Each row was made from one walk, in order. Every step used is in the known rows, and no mark comes twice. Write each row's walk.
Known rows:
nivona/fimol/gabi/gipo: [ 0.04 -0.06 -0.16 -0.04 -0.48 -0.20 -0.27  0.20  0.37 -0.06  0.50  0.30
 -0.28  0.38  0.61 -0.38 -0.17  0.27  0.39  0.16  0.37  0.03  0.33 -0.39
 -0.26  0.27  0.41  0.13]
vazop/gabi: [-0.17 -0.02  0.13  0.18  0.02 -0.14 -0.08  0.18  0.01  0.04  0.21  0.28
 -0.03 -0.14 -0.05 -0.18  0.15  0.01  0.01  0.17  0.32 -0.19 -0.09 -0.24
 -0.21  0.05 -0.07  0.16]
gabi/meba/fimol: [ 0.43  0.06 -0.39  0.17  0.26  0.01  0.05 -0.23 -0.24 -0.24  0.03 -0.17
  0.19  0.06 -0.04 -0.13 -0.34 -0.06  0.11  0.07  0.21  0.34  0.27  0.26
  0.46 -0.07  0.10 -0.10]
gipo/nivona/fimol/gabi: [-0.28  0.04 -0.29 -0.01 -0.28  0.13 -0.18  0.44  0.29 -0.18  0.38  0.12
 -0.23  0.03  0.77 -0.43  0.26  0.41  0.44  0.05  0.45  0.31  0.20 -0.34
 -0.06  0.33 -0.08  0.11]
fimol/vazop/gabi/meba: [ 0.34  0.06  0.14  0.56  0.06  0.22 -0.37 -0.09 -0.07 -0.18  0.31  0.21
  0.13  0.02  0.02 -0.11  0.12  0.14 -0.24  0.40  0.16  0.19 -0.06 -0.46
 -0.13 -0.22  0.10  0.27]
nivona/fimol/vazop/gabi/meba/bala: [ 0.09 -0.29  0.00  0.67 -0.19  0.36 -0.11  0.22 -0.08 -0.17  0.58  0.38
  0.29  0.43  0.28 -0.36  0.12 -0.03 -0.16  0.41  0.14  0.41  0.00 -0.82
 -0.27  0.13  0.13  0.29]
meba/gipo: [ 0.07  0.16 -0.11 -0.22 -0.08 -0.20 -0.25 -0.04  0.03  0.13 -0.15 -0.18
 -0.16  0.04 -0.11 -0.26 -0.23  0.25  0.21  0.02  0.08 -0.04  0.24  0.28
  0.28  0.01  0.17 -0.14]
nivona/fimol/vazop/gabi: [-0.26 -0.11  0.25  0.37 -0.10  0.17 -0.19  0.35  0.33 -0.29  0.50  0.07
 -0.17 -0.06  0.43 -0.07  0.13  0.19  0.07  0.23  0.22  0.02 -0.16 -0.60
 -0.47  0.19  0.00  0.17]
nivona/fimol: [-0.30 -0.30 -0.06 -0.01 -0.18  0.11  0.09  0.24  0.21 -0.12  0.35  0.02
 -0.15  0.19  0.39 -0.08 -0.08  0.00  0.18  0.00  0.19  0.01  0.01 -0.20
 -0.12  0.23  0.10  0.05]
gabi/vazop/fimol/nivona: [-0.35  0.17 -0.38  0.24 -0.31  0.41  0.31 -0.20 -0.19 -0.33 -0.15 -0.11
  0.65  0.72  0.35 -0.31  0.34 -0.17  0.70  0.09  0.53  0.35 -0.06 -0.37
  0.08  0.31 -0.13 -0.27]
gipo/nivona/fimol/vazop/gabi/meba: [-0.02 -0.02 -0.22  0.37 -0.09  0.54 -0.37  0.41  0.17 -0.20  0.45  0.27
 -0.11  0.13  0.44 -0.34  0.26  0.38 -0.10  0.40  0.46  0.48 -0.06 -0.50
 -0.08  0.18  0.11  0.14]
gipo/vazop/gabi/fimol: [-0.21  0.19 -0.20  0.08  0.37 -0.31 -0.16  0.41 -0.21  0.31  0.23 -0.08
  0.02  0.45  0.16 -0.09  0.22  0.26  0.03  0.42  0.35 -0.23 -0.17 -0.19
 -0.08  0.49  0.18 -0.19]
vazop/gabi/meba/bala: [ 0.17 -0.19 -0.10  0.50 -0.03  0.03 -0.03  0.01 -0.41  0.14  0.31  0.56
  0.46  0.34 -0.20 -0.48  0.16 -0.17 -0.21  0.35  0.18  0.20  0.06 -0.44
 -0.03 -0.01  0.06  0.31]
fimol/vazop: [ 0.22  0.21  0.18  0.20  0.00  0.18 -0.16 -0.04  0.09 -0.15 -0.05 -0.19
 -0.01 -0.10  0.11  0.16  0.05  0.13 -0.11  0.03 -0.23  0.15 -0.07 -0.19
 -0.13 -0.08 -0.03 -0.03]
vazop/fimol: [-0.24  0.02 -0.17  0.22 -0.24  0.02  0.04 -0.09 -0.02 -0.18 -0.15 -0.29
  0.29  0.11  0.25 -0.06  0.19 -0.18  0.07 -0.10  0.32  0.20 -0.23 -0.09
 -0.03  0.17 -0.04 -0.23]
gipo/vazop/fimol: [-0.26  0.19 -0.25  0.13  0.01 -0.11 -0.20  0.01 -0.23 -0.04 -0.01 -0.62
  0.29  0.45  0.24  0.08  0.44 -0.13  0.14  0.16  0.22  0.21 -0.40 -0.01
 -0.20  0.39  0.11 -0.31]
meba/vazop: [ 0.24  0.13 -0.20 -0.15  0.28  0.02  0.03  0.21 -0.31 -0.04 -0.10 -0.27
  0.20 -0.14  0.00  0.13  0.19 -0.08 -0.12  0.04  0.11 -0.06  0.20  0.24
  0.23  0.08 -0.03  0.02]
vazop/gabi/gipo/nivona/fimol/bala: [-0.30 -0.22 -0.67 -0.40 -0.37 -0.07 -0.23  0.63  0.52 -0.02  0.03  0.57
 -0.22  0.39  0.52 -0.77 -0.04  0.47  0.29 -0.02  0.81  0.10  0.13 -0.27
  0.08  0.53  0.14 -0.02]
fimol/vazop/gabi: [ 0.02  0.17  0.32  0.39  0.03  0.04 -0.27  0.12  0.09 -0.14  0.15  0.08
  0.01 -0.25  0.05 -0.01  0.22  0.18 -0.11  0.23  0.08  0.01 -0.14 -0.41
 -0.33 -0.03 -0.12  0.11]
vazop/gabi/fimol/nivona: [-0.40  0.22 -0.05  0.32 -0.06  0.01  0.18  0.42  0.07 -0.16  0.15  0.43
  0.16  0.41  0.29 -0.32 -0.07  0.11  0.29  0.20  0.56 -0.06  0.18 -0.53
  0.26  0.19 -0.14 -0.35]
gipo/gabi/meba/fimol: [ 0.46  0.13 -0.29  0.03  0.41 -0.23 -0.05 -0.12 -0.17 -0.15 -0.16 -0.25
  0.01  0.15  0.18 -0.33 -0.35 -0.17  0.03  0.35  0.16  0.20  0.40  0.20
  0.38  0.06  0.06  0.15]
meba/gabi: [ 0.18  0.17 -0.05 -0.23  0.19  0.15 -0.07  0.15 -0.08 -0.09  0.16 -0.08
 -0.13 -0.04  0.17 -0.19 -0.14  0.26  0.17  0.18 -0.03 -0.09  0.00  0.19
  0.28  0.05  0.00  0.08]
meba/fimol: [ 0.12  0.19 -0.19  0.01  0.23 -0.15  0.19 -0.03 -0.06 -0.20 -0.14 -0.31
  0.02 -0.24 -0.03 -0.03 -0.24  0.02  0.25 -0.14  0.15  0.19  0.18  0.26
  0.25  0.13 -0.13 -0.22]
gipo/vazop/fimol/gabi/meba/bala: [ 0.14  0.18 -0.45  0.64 -0.18 -0.12 -0.28 -0.20 -0.56 -0.06  0.33 -0.23
  0.82  0.88  0.44 -0.42  0.54 -0.16  0.19  0.36  0.23  0.55 -0.02 -0.47
 -0.12  0.28  0.19  0.08]
nivona/fimol/bala: [-0.36 -0.48 -0.40 -0.20 -0.09 -0.02  0.19  0.25  0.42 -0.38  0.10  0.16
  0.07  0.35  0.66 -0.30 -0.19  0.14  0.25 -0.34  0.37 -0.10  0.05 -0.18
  0.11  0.18 -0.06  0.15]
gipo/nivona/fimol/vazop: [-0.11  0.13 -0.13  0.00 -0.18  0.49 -0.16  0.48  0.30 -0.16  0.09 -0.18
 -0.24  0.00  0.51 -0.06  0.17  0.37  0.04  0.06  0.03  0.45 -0.07 -0.25
 -0.10  0.30 -0.04 -0.21]
vazop/fimol/gabi: [-0.19  0.15 -0.09  0.44 -0.33 -0.17 -0.14 -0.17  0.04 -0.29  0.10 -0.19
  0.33  0.10  0.57 -0.28  0.30  0.02  0.34 -0.02  0.44  0.20 -0.03 -0.36
 -0.16  0.13 -0.13  0.03]
gipo/nivona: [-0.04  0.24 -0.25 -0.17 -0.04  0.21 -0.11  0.26  0.02  0.13 -0.21  0.02
 -0.13 -0.11  0.03 -0.18  0.22  0.23  0.02  0.00  0.09  0.28  0.00  0.10
  0.17  0.14 -0.12 -0.18]
nivona/fimol/vazop: [-0.09 -0.11  0.14  0.19 -0.15  0.30 -0.07  0.20  0.31 -0.32  0.31 -0.19
 -0.14  0.09  0.50  0.11 -0.04  0.17  0.03  0.05 -0.06  0.16 -0.10 -0.37
 -0.25  0.15  0.09  0.01]
fimol/nivona: [-0.23  0.24  0.03  0.12 -0.23  0.22  0.10  0.12  0.12 -0.34  0.09  0.17
  0.17  0.34  0.12 -0.06  0.00 -0.08  0.38  0.01  0.12  0.17  0.13 -0.23
  0.19 -0.10 -0.11 -0.24]

Write each row's walk:
[ 0.06  0.43 -0.47  0.04 -0.62 -0.10 -0.44  0.09  0.14  0.06 -0.21 -0.01
  0.06  0.20  0.50 -0.56  0.27  0.36  0.34  0.12  0.59  0.50  0.12 -0.19
 -0.03  0.40  0.12 -0.31] | vazop/fimol/gabi/gipo/nivona
[ 0.44  0.59 -0.40 -0.16  0.14 -0.55 -0.44  0.06 -0.10  0.00  0.19 -0.39
 -0.11  0.33  0.20 -0.21 -0.06  0.32  0.61  0.34  0.22  0.23  0.33  0.15
  0.00  0.41  0.36 -0.29] | meba/fimol/gabi/gipo/vazop
[ 0.25  0.28 -0.25 -0.35  0.00 -0.26 -0.45  0.09 -0.10  0.32  0.07 -0.17
 -0.16  0.59 -0.12 -0.02  0.02  0.15  0.09  0.39 -0.06  0.02 -0.07  0.19
 -0.16  0.32  0.56 -0.24] | gabi/gipo/vazop
[ 0.05 -0.22 -0.21  0.36 -0.22  0.08 -0.24 -0.03  0.10 -0.33  0.75  0.27
  0.04  0.42  0.71 -0.38 -0.03  0.17  0.24  0.21  0.44  0.18  0.28 -0.49
 -0.04 -0.05  0.23  0.45] | nivona/fimol/gabi/meba
[ 0.12  0.24 -0.21  0.23 -0.57 -0.30 -0.35 -0.17  0.12 -0.08  0.02 -0.03
  0.18  0.31  0.49 -0.41  0.09  0.13  0.33  0.11  0.49  0.25  0.11 -0.29
 -0.17  0.25  0.21 -0.15] | vazop/fimol/gabi/gipo
[ 0.54  0.05 -0.39  0.03  0.32  0.19 -0.10 -0.02 -0.45 -0.04  0.09 -0.14
  0.39  0.13  0.02  0.04  0.09 -0.15 -0.29  0.22  0.22  0.13  0.29  0.26
  0.42 -0.13  0.20  0.18] | gabi/meba/vazop
[-0.14 -0.04 -0.39  0.10 -0.06  0.20  0.17 -0.31 -0.27 -0.01 -0.22 -0.28
  0.49  0.42  0.23 -0.24  0.33 -0.06  0.30  0.06  0.40  0.19 -0.17 -0.16
 -0.11  0.43 -0.01 -0.01] | gabi/vazop/fimol
[-0.16  0.38 -0.29  0.14  0.23  0.04  0.23  0.64 -0.21 -0.17  0.06  0.14
  0.32  0.30  0.29 -0.17  0.15  0.02  0.19  0.22  0.69 -0.07  0.37 -0.28
  0.49  0.27 -0.14 -0.31] | meba/vazop/gabi/fimol/nivona
[-0.21  0.15  0.03  0.08  0.27 -0.23 -0.32  0.27 -0.19  0.14  0.37 -0.04
  0.01  0.20 -0.04 -0.02  0.40  0.06  0.10  0.44  0.20 -0.15 -0.27 -0.12
 -0.34  0.26  0.09  0.03] | gipo/vazop/gabi
[ 0.09  0.30 -0.26 -0.20 -0.24 -0.06 -0.38  0.40  0.10  0.40 -0.08  0.46
 -0.33  0.00 -0.13 -0.50  0.14  0.35  0.03  0.35  0.44  0.17  0.07 -0.05
 -0.06  0.33  0.18 -0.19] | vazop/gabi/gipo/nivona
[-0.17 -0.01 -0.09  0.15  0.17 -0.18  0.08  0.30 -0.03  0.17  0.09  0.26
  0.04  0.10  0.16 -0.24 -0.02  0.21 -0.08  0.16  0.42 -0.24  0.06 -0.30
  0.08  0.29  0.01 -0.07] | vazop/gabi/fimol
[-0.34 -0.09 -0.35 -0.19 -0.19  0.31 -0.02  0.49  0.22 -0.01  0.13  0.05
 -0.27  0.10  0.40 -0.26  0.13  0.21  0.20  0.00  0.28  0.30  0.00 -0.08
  0.04  0.37 -0.02 -0.13] | gipo/nivona/fimol
[ 0.08  0.02 -0.29  0.63 -0.32 -0.01 -0.22 -0.35 -0.12 -0.33  0.24 -0.04
  0.51  0.34  0.57 -0.36  0.23 -0.06  0.16  0.15  0.56  0.39  0.04 -0.38
  0.03 -0.09  0.07  0.19] | vazop/fimol/gabi/meba
[-0.03  0.13 -0.72 -0.28 -0.18 -0.33 -0.32  0.02  0.09 -0.06 -0.31 -0.33
  0.40  0.91  0.40 -0.29  0.08  0.12  0.25 -0.01  0.39  0.15 -0.20  0.09
  0.02  0.50  0.31 -0.36] | gabi/gipo/vazop/fimol/bala
[ 0.15 -0.03 -0.34  0.75 -0.38 -0.01 -0.04 -0.33 -0.35 -0.18  0.16  0.12
  0.78  0.52  0.45 -0.52  0.29 -0.16  0.11  0.15  0.32  0.55  0.14 -0.54
  0.02  0.07  0.01  0.17] | vazop/fimol/gabi/meba/bala
[-0.14 -0.15 -0.59 -0.26  0.13 -0.15  0.15 -0.23 -0.01 -0.20 -0.66 -0.20
  0.58  0.70  0.75 -0.67  0.21 -0.06  0.35 -0.02  0.50 -0.08 -0.02 -0.17
  0.03  0.47 -0.20  0.34] | gipo/gabi/vazop/fimol/bala
[-0.23  0.28 -0.18  0.09 -0.06  0.13  0.28  0.30  0.10 -0.17 -0.06  0.13
  0.16  0.55  0.31 -0.10 -0.22  0.09  0.27  0.02  0.23  0.08  0.27 -0.30
  0.48  0.12 -0.03 -0.49] | gabi/fimol/nivona
[ 0.34  0.24 -0.54 -0.24 -0.10  0.13 -0.47 -0.02 -0.11  0.24 -0.21 -0.03
 -0.14  0.22 -0.09 -0.54 -0.09  0.37  0.07  0.20  0.25  0.40  0.34  0.40
  0.63  0.01  0.31 -0.18] | gabi/meba/gipo/nivona
[ 0.07  0.27 -0.49  0.38 -0.15  0.39  0.05  0.02 -0.39 -0.55  0.02 -0.26
  0.82  0.57  0.37 -0.11  0.28 -0.41  0.19  0.16  0.64  0.50  0.20 -0.08
  0.60 -0.04  0.02 -0.25] | gabi/meba/vazop/fimol/nivona
[-0.23 -0.01 -0.34 -0.23 -0.42  0.06 -0.29  0.67  0.32  0.22  0.25  0.46
 -0.45  0.16  0.24 -0.54  0.07  0.37  0.17  0.33  0.61  0.18  0.03 -0.27
 -0.16  0.57  0.28 -0.12] | vazop/gabi/gipo/nivona/fimol
[-0.47  0.25 -0.12  0.35 -0.45  0.23  0.15  0.01  0.10 -0.49 -0.08 -0.17
  0.43  0.42  0.37 -0.12  0.18 -0.27  0.48 -0.05  0.43  0.35 -0.13 -0.31
  0.16  0.09 -0.16 -0.47] | vazop/fimol/nivona
[ 0.23  0.21 -0.05  0.15  0.13  0.11  0.01  0.12  0.06 -0.01 -0.19 -0.24
  0.05  0.14  0.28  0.10 -0.14  0.32 -0.21  0.02 -0.14  0.09  0.07 -0.27
  0.15  0.12  0.05 -0.29] | gabi/fimol/vazop
[-0.27 -0.02 -0.53 -0.13  0.45 -0.41 -0.08  0.43  0.01  0.06  0.00  0.03
  0.26  0.63  0.41 -0.30  0.12  0.41  0.11  0.08  0.52 -0.33 -0.07 -0.19
  0.14  0.44  0.02 -0.09] | gipo/vazop/gabi/fimol/bala
[ 0.13  0.05  0.00 -0.03 -0.17 -0.26 -0.30  0.15  0.09  0.23  0.11  0.41
 -0.20  0.11 -0.17 -0.29 -0.06  0.13  0.00  0.36  0.36 -0.13  0.05 -0.15
 -0.23  0.21  0.30 -0.01] | vazop/gabi/gipo
[ 0.13  0.01 -0.16 -0.30  0.28 -0.07  0.03 -0.13 -0.20  0.18 -0.26  0.00
  0.03  0.41  0.22 -0.41  0.11  0.01  0.16  0.39  0.05 -0.16  0.15 -0.10
 -0.14  0.34  0.01  0.40] | gipo/gabi/vazop
[-0.19 -0.21 -0.71 -0.12 -0.03  0.06  0.25 -0.29 -0.11 -0.24 -0.47 -0.19
  0.71  0.62  0.52 -0.47  0.23  0.07  0.41 -0.27  0.57  0.07 -0.13 -0.14
  0.10  0.37 -0.18  0.10] | gabi/vazop/fimol/bala
[ 0.31 -0.15 -0.41  0.19  0.04  0.10 -0.19  0.20 -0.20 -0.35  0.65 -0.01
  0.25  0.30  0.72 -0.21  0.15  0.04  0.13  0.23  0.58  0.14  0.48 -0.22
  0.19  0.05  0.20  0.47] | nivona/fimol/gabi/meba/vazop
[ 0.02  0.15 -0.44 -0.14  0.11  0.32  0.10 -0.17 -0.37 -0.08 -0.08 -0.35
  0.37  0.42  0.41 -0.41  0.19  0.21  0.45  0.23  0.40  0.08 -0.17  0.03
  0.17  0.49  0.00  0.08] | meba/gabi/vazop/fimol
[ 0.08  0.09 -0.15 -0.17  0.26 -0.30  0.10  0.23  0.06  0.21 -0.32 -0.05
 -0.15  0.31  0.45 -0.28 -0.24  0.11 -0.15  0.21  0.05 -0.23  0.23 -0.11
  0.21  0.34  0.07  0.00] | gipo/gabi/fimol
[ 0.30  0.27  0.06  0.02  0.26 -0.12 -0.04  0.23  0.16  0.04 -0.39 -0.25
 -0.11  0.21  0.51 -0.09 -0.16  0.23 -0.26  0.24 -0.20 -0.07  0.17 -0.29
  0.07  0.22  0.03 -0.06] | gipo/gabi/fimol/vazop
[-0.04 -0.01 -0.47 -0.43 -0.42  0.14 -0.18  0.49  0.32  0.18  0.05  0.20
 -0.42  0.30  0.31 -0.37 -0.10  0.31  0.19  0.14  0.32  0.35  0.14 -0.03
  0.02  0.53  0.38 -0.28] | gabi/gipo/nivona/fimol
[-0.34 -0.11 -0.76 -0.61 -0.23 -0.03 -0.17  0.47  0.47 -0.15 -0.25 -0.05
 -0.21  0.31  0.60 -0.75 -0.21  0.59  0.50 -0.32  0.52  0.17  0.31  0.20
  0.55  0.35  0.03 -0.20] | meba/gipo/nivona/fimol/bala
[ 0.05  0.13 -0.08  0.06  0.31 -0.10 -0.06  0.37 -0.31  0.01  0.10  0.00
  0.18 -0.29 -0.04 -0.04  0.36 -0.06 -0.11  0.21  0.43 -0.15  0.15  0.01
  0.03  0.14 -0.13  0.19] | meba/vazop/gabi
[-0.24 -0.17 -0.02  0.19 -0.27 -0.08 -0.08  0.18  0.26 -0.26  0.58  0.10
 -0.09  0.15  0.75 -0.24  0.06  0.19  0.43  0.03  0.34  0.01  0.20 -0.48
 -0.23  0.15  0.01  0.29] | nivona/fimol/gabi
[-0.50  0.44 -0.23  0.26 -0.22  0.12 -0.09  0.13 -0.07 -0.36  0.12 -0.47
  0.45  0.77  0.37  0.03  0.41 -0.25  0.54  0.19  0.35  0.39 -0.28 -0.21
  0.02  0.26  0.01 -0.56] | gipo/vazop/fimol/nivona
[-0.15 -0.19 -0.27  0.00 -0.13  0.11  0.07 -0.01 -0.01 -0.12  0.49  0.13
  0.11  0.48  0.73 -0.44  0.23  0.27  0.63  0.19  0.46 -0.02  0.24 -0.51
 -0.30  0.40  0.08  0.49] | nivona/fimol/gabi/vazop
[-0.24 -0.19 -0.44 -0.03  0.22 -0.30  0.15  0.34  0.17 -0.10 -0.17  0.35
  0.27  0.28  0.42 -0.45 -0.13  0.37  0.01 -0.14  0.60 -0.31  0.11 -0.31
  0.29  0.25 -0.17  0.04] | vazop/gabi/fimol/bala
[ 0.11  0.07 -0.44 -0.01 -0.08 -0.23 -0.70  0.05 -0.05 -0.07  0.74 -0.23
 -0.11  0.79  0.60 -0.48  0.03  0.40  0.57  0.50  0.44  0.19  0.35 -0.08
  0.07  0.19  0.61  0.18] | nivona/fimol/gabi/meba/gipo/vazop
[ 0.60  0.10 -0.31 -0.16  0.45 -0.05 -0.20  0.12 -0.38 -0.02 -0.11 -0.18
  0.20  0.21  0.24 -0.19  0.05 -0.25 -0.33  0.44  0.14 -0.04  0.41  0.20
  0.34 -0.04  0.17  0.43] | gipo/gabi/meba/vazop
[ 0.43  0.64 -0.30 -0.01  0.01 -0.02 -0.37  0.36  0.12 -0.01 -0.30 -0.06
 -0.28 -0.31 -0.05 -0.36 -0.07  0.47  0.17  0.25  0.34  0.50  0.20  0.02
  0.07  0.40  0.04 -0.48] | meba/fimol/vazop/gabi/gipo/nivona
[-0.24  0.26 -0.11 -0.06 -0.23  0.15 -0.53  0.57  0.34 -0.04  0.13 -0.04
 -0.44 -0.14  0.38 -0.51  0.14  0.64  0.28  0.24  0.42  0.26  0.11 -0.23
 -0.02  0.40  0.08 -0.19] | meba/gipo/nivona/fimol/vazop/gabi
